Each row comes from the steps of one path. Every step used is in the known rows, and no mark comes twice. Write the path behind each row, first mark first.
Known rows:
solas > vibep: [-1.98  3.53  3.86  2.44  2.71  0.73  1.33  0.27  0.13  0.76 -1.48  1.30
 -0.24  1.67  0.94 -0.13 -3.48 -0.21 -1.20  0.40  0.66  0.89]
vibep > dedi > geba > laseso > zira: [ 3.71 -0.25  1.38  2.00 -0.67 -0.27  2.02 -0.64  0.08 -0.26  0.12  0.34
  2.13  1.41 -0.13  0.17  0.38  0.43 -2.02  2.95 -2.04 -1.40]
solas > vibep > dedi > geba > fofi > zira: [-0.67  0.78  3.09  1.87  0.96 -1.70 -2.31 -0.98  0.15  1.51 -0.52  0.94
  0.88  0.71  0.43  1.02 -0.13 -0.86 -1.62  3.06 -0.73 -0.48]
geba > laseso > vibep > solas: [-0.22  1.86  0.67  2.71  1.49  0.59  1.69  0.03  1.98 -2.51  0.08 -2.90
  2.27  0.80  0.16 -0.46 -0.34  1.08  0.04  0.34 -0.07  1.89]
geba > fofi > zira: [ 1.27  2.42  0.51  3.00  1.53  0.02 -2.71 -0.77  0.96  1.44  1.72  0.61
  0.32  0.69  0.76  0.22 -0.54 -1.21  0.87  0.87 -1.49 -0.99]
vibep > dedi: [ 0.80  3.41  3.37  2.32  0.91  0.19  1.04  1.58 -0.50  1.81 -0.76  1.85
  0.69  1.64  0.83  0.03 -1.78 -0.19 -0.61  3.81 -0.38 -0.18]
laseso > geba > fofi > vibep: [ 2.33  5.93  0.31  2.52 -0.71  0.59  1.02 -0.81  0.43  1.22  1.43  2.02
  0.47 -0.29  0.29  0.57 -2.81 -0.15 -0.53  0.50  1.52  2.19]
zira > fofi: [ 1.28  2.94  1.82  3.03  3.06  1.70 -1.67  0.61  0.87  2.91 -0.99  1.27
  0.32  1.28  1.44  0.82 -2.97 -1.21 -1.01  0.17 -0.09  0.01]
solas > vibep > dedi > geba > laseso > zira: [ 0.76  0.38  2.56  1.61  0.37 -0.08  1.92 -1.18  0.13 -0.85 -0.73  0.12
  1.37  1.07  0.15  0.38 -0.66  0.46 -2.29  2.48 -0.93 -0.40]
vibep > solas: [ 2.25  3.00  1.84  2.47  1.09 -0.30  1.14  1.29 -0.20  0.74 -0.56 -1.19
  2.17  1.69  0.83 -0.34 -0.11  0.46  0.26  1.16 -0.72  0.76]
geba > fofi > vibep: [ 2.43  2.41  0.06  3.25 -0.83  0.09 -0.11  0.09  1.86  1.22  1.46  1.33
  0.39  0.47  0.63  0.71 -2.23 -1.25 -0.02  1.20  0.29  1.72]
solas > vibep > dedi: [-2.03  3.72  4.47  2.02  1.77  0.32  0.84  0.92 -0.31  1.03 -1.61  1.35
  0.11  1.39  0.97  0.25 -2.65 -0.14 -1.10  3.28  0.59  0.80]
fofi > vibep > dedi > geba: [ 3.34  0.87  3.42  1.92 -1.66 -1.78  1.81  1.38  1.01  2.58 -1.43  2.69
  1.38  1.24  0.48  0.98 -1.72 -1.76 -2.53  2.41  0.30  1.17]
solas > vibep > dedi > geba: [-0.94  1.47  4.54  1.67  1.26 -0.99  0.91  0.27 -0.72  1.54 -2.26  1.79
  0.92  1.81  0.40  0.63 -1.67 -0.15 -2.88  2.78  0.20  0.41]
dafe > vibep > solas: [-0.91  3.58  1.86  1.93  1.75  0.19  1.18  0.87  0.71  0.63 -0.55  1.20
  3.23  1.63  1.61 -0.48 -0.30 -1.17  0.82  1.29  0.39  0.90]
zira > dedi > geba: [ 0.52  0.47  2.76  2.75  1.66  0.25  1.20 -0.30 -0.50  3.06 -1.30  2.18
  1.67  1.37  0.58  0.84 -2.44 -1.33 -3.26 -3.12 -0.65  0.64]
zira > dedi: [-0.71  3.04  2.77  3.09  2.18  1.65  1.06  0.47 -0.06  2.38 -0.58  1.68
  0.79  0.99  1.29  0.41 -3.46 -1.50 -1.32 -2.48 -0.19  1.10]
zira > fofi > vibep > dedi > geba: [ 3.51  0.86  2.55  2.23 -0.38 -0.71 -1.49  1.09  1.72  3.82 -1.80  2.08
  1.19  0.55  1.23  1.97 -2.09 -2.57 -2.57  1.80  0.44  1.07]
vibep > dedi > geba: [ 2.01  0.90  3.48  1.97  0.32 -1.18  1.10  0.89 -0.90  2.43 -1.52  2.29
  1.64  2.12  0.14  0.44 -0.68 -0.08 -2.59  3.14 -0.72 -0.66]
fofi > zira: [ 0.94  2.97  3.18  2.54  2.32 -0.17 -0.58  0.31  0.88  1.99 -0.32  1.35
  0.19  1.40  1.14 -0.23 -1.55 -1.83  0.32 -0.29 -1.35 -1.26]
laseso > zira > fofi > vibep > dedi: [ 4.78  2.84 -0.15  2.11 -0.75  1.90  0.34  0.76  2.35  3.24 -0.03  2.03
  0.81 -0.17  1.85  1.61 -2.41 -2.09 -0.55  1.54  0.00  0.22]

Which path is each row?
[-1.21 -0.33  2.20  2.67  2.29 -0.10 -0.62 -1.51  2.14  0.87 -0.55  0.09
  1.86  0.01  0.54  0.82 -1.09 -2.32 -2.10 -4.08 -1.13  0.22] : fofi > zira > dedi > geba > laseso > vibep
[-0.15 -0.57  1.67  2.35  1.67 -0.94 -1.02 -1.23  1.98  0.29 -0.55 -2.11
  3.09 -0.24  0.53  0.75  0.69 -1.85 -1.46 -3.65 -1.44  0.78] : fofi > zira > dedi > geba > laseso > vibep > solas
[ 2.25  0.29  1.75  2.15  0.02 -1.89 -2.39 -0.49 -0.09  2.30  0.54  1.38
  1.60  1.17  0.19  0.88  1.04 -0.84 -1.33  3.55 -1.87 -1.50] : vibep > dedi > geba > fofi > zira
[-1.02  0.55  4.32  2.00  1.06 -1.15  0.83 -0.43 -0.16 -0.89 -1.65 -0.15
  1.11  1.55 -0.13  0.26 -1.08  0.15 -2.59  2.92 -0.48  0.40] : solas > vibep > dedi > geba > laseso
[ 1.19 -0.83  0.91  2.38  0.95 -1.01  1.65 -0.84  1.39 -1.36 -0.79 -1.82
  3.13  1.37 -0.44  0.02  0.65  1.05 -2.15 -0.27 -0.57  1.14] : dedi > geba > laseso > vibep > solas
[ 3.47 -0.20  2.36  2.55 -0.58 -0.73 -1.47  0.47  2.16  1.32 -1.22  0.16
  1.43  0.29  0.73  1.71 -1.51 -2.28 -2.39  2.05 -0.29  1.10] : zira > fofi > vibep > dedi > geba > laseso
[-0.75  1.09  2.72  1.99  0.70 -0.96 -0.75 -0.65 -0.60  1.26 -0.74  1.30
  0.96  1.28  0.13  1.01 -0.95  0.25 -2.19  3.61  0.01  0.51] : solas > vibep > dedi > geba > fofi
[-0.22  0.81  0.69  1.93  0.84 -0.77 -1.55 -0.58  1.61  2.29  0.21  1.97
  1.69  0.41  0.30  1.17  0.16 -0.52 -1.60  2.29  0.00 -0.05] : laseso > vibep > dedi > geba > fofi > zira
[-1.58  3.69  2.03  2.03  1.61  1.18  1.68  1.20  1.11  1.75 -1.00  2.46
  0.90  1.09  0.88  0.33 -2.41  0.20 -1.09  2.58  1.36  1.22] : laseso > vibep > dedi
[ 0.64  0.48  3.36  2.49  2.07 -0.67 -0.97 -0.68  0.42  3.29 -0.95  1.70
  1.35  0.72  1.02  0.82 -1.32 -2.85 -2.11 -3.56 -1.58 -0.77] : fofi > zira > dedi > geba
[ 4.29 -1.08 -0.11  2.62  0.94  0.87  0.44 -1.77  1.25  0.16  0.05 -0.19
  1.84  1.12  0.29  0.63 -0.57 -0.26 -2.38 -0.68 -2.00 -1.41] : dedi > geba > laseso > zira > fofi
[ 5.30 -1.30 -0.21  2.58 -0.61  0.26  0.88 -1.42  2.54  0.41 -0.05  0.04
  1.79  0.45  0.39  1.15 -1.08 -1.46 -2.52 -1.08 -1.27 -0.19] : dedi > geba > laseso > zira > fofi > vibep
[ 4.01 -0.82  0.38  2.49  0.26  0.30  2.77 -1.70  0.70 -0.67  0.38  0.20
  1.95  1.78 -0.27 -0.20 -0.24  0.48 -2.17 -0.46 -2.14 -1.41] : dedi > geba > laseso > zira
[-1.11  1.72  3.32  1.53  1.12 -0.68  1.25  0.35  0.10  1.99 -1.38  4.49
  2.71  1.94  1.00  0.28 -0.82 -1.63 -1.79  3.14  0.31 -0.36] : dafe > vibep > dedi > geba
[ 2.35  6.00  0.88  2.10 -1.50  0.21  0.53 -0.18  0.06  1.39  1.34  2.10
  0.61 -0.48  0.34  0.82 -2.23 -0.02 -0.53  2.83  1.47  2.15] : laseso > geba > fofi > vibep > dedi
[ 5.19 -0.08 -2.11  2.23 -2.07  0.39  1.13 -1.22  1.50  2.12  1.49  0.14
  3.17 -0.62  0.79  1.62  0.15 -1.40 -1.39 -2.51 -1.10  1.40] : laseso > zira > dedi > geba > fofi > vibep > solas
[ 0.69 -0.01  0.77  3.14  0.96  0.34 -0.65 -1.27 -0.33  2.62  0.48  1.62
  1.73  0.76  0.38  1.19 -1.52 -1.07 -2.69 -2.25 -0.89  0.70] : zira > dedi > geba > fofi
[ 2.39 -0.26  0.87  2.65  0.94 -1.50 -2.19 -1.53  0.44  2.07  0.79  1.24
  1.31  1.35  0.02  0.67  0.47 -1.10 -1.45  0.24 -1.87 -1.45] : dedi > geba > fofi > zira
[ 1.61  1.53  0.14  3.03  0.98  2.66  2.46 -1.19  1.17 -1.07  1.26 -0.69
  1.30  0.17  0.87 -0.04 -1.93 -0.50 -0.44 -2.30 -1.78 -0.04] : geba > laseso > zira > dedi
[-0.33 -0.64  1.10  2.71  1.18 -0.04  1.08 -1.00  1.08 -0.28 -0.74 -1.84
  3.44  0.30  0.21  0.80 -0.37 -0.27 -2.63 -3.21 -0.53  2.16] : zira > dedi > geba > laseso > vibep > solas
[ 0.58 -0.51  3.09  2.80  1.82 -0.83 -1.09 -1.40  0.87  0.81 -0.36 -0.28
  1.60  0.54  0.54  0.46 -0.69 -2.55 -1.84 -3.38 -2.36 -0.78] : fofi > zira > dedi > geba > laseso
[ 3.24  1.52 -0.57  3.00  1.59  2.68  0.23 -1.11  1.82 -0.72  1.02 -0.98
  0.96  0.52  0.94  0.24 -1.58 -0.38 -0.20 -0.13 -1.67 -0.92] : geba > laseso > zira > fofi
[ 3.04  0.30 -1.68  2.54  0.11  1.77  1.01 -2.12  0.28  2.52  1.53  2.06
  1.96  0.26  0.71  1.14 -1.06 -0.69 -2.07 -2.57 -1.52 -0.41] : laseso > zira > dedi > geba > fofi
[ 4.72  2.75 -0.65  2.52  0.11  2.40  0.81  0.11  2.73  3.03  0.09  2.00
  0.57  0.03  1.81  1.31 -3.00 -2.18 -0.52 -0.77 -0.03  0.34] : laseso > zira > fofi > vibep
[ 0.13 -0.56  1.54  2.62  1.57 -0.11  2.09 -1.13  1.45 -0.79 -0.75  0.45
  1.79  1.61 -0.33  0.07 -1.12  0.52 -2.89 -0.71 -0.26  0.59] : dedi > geba > laseso > vibep
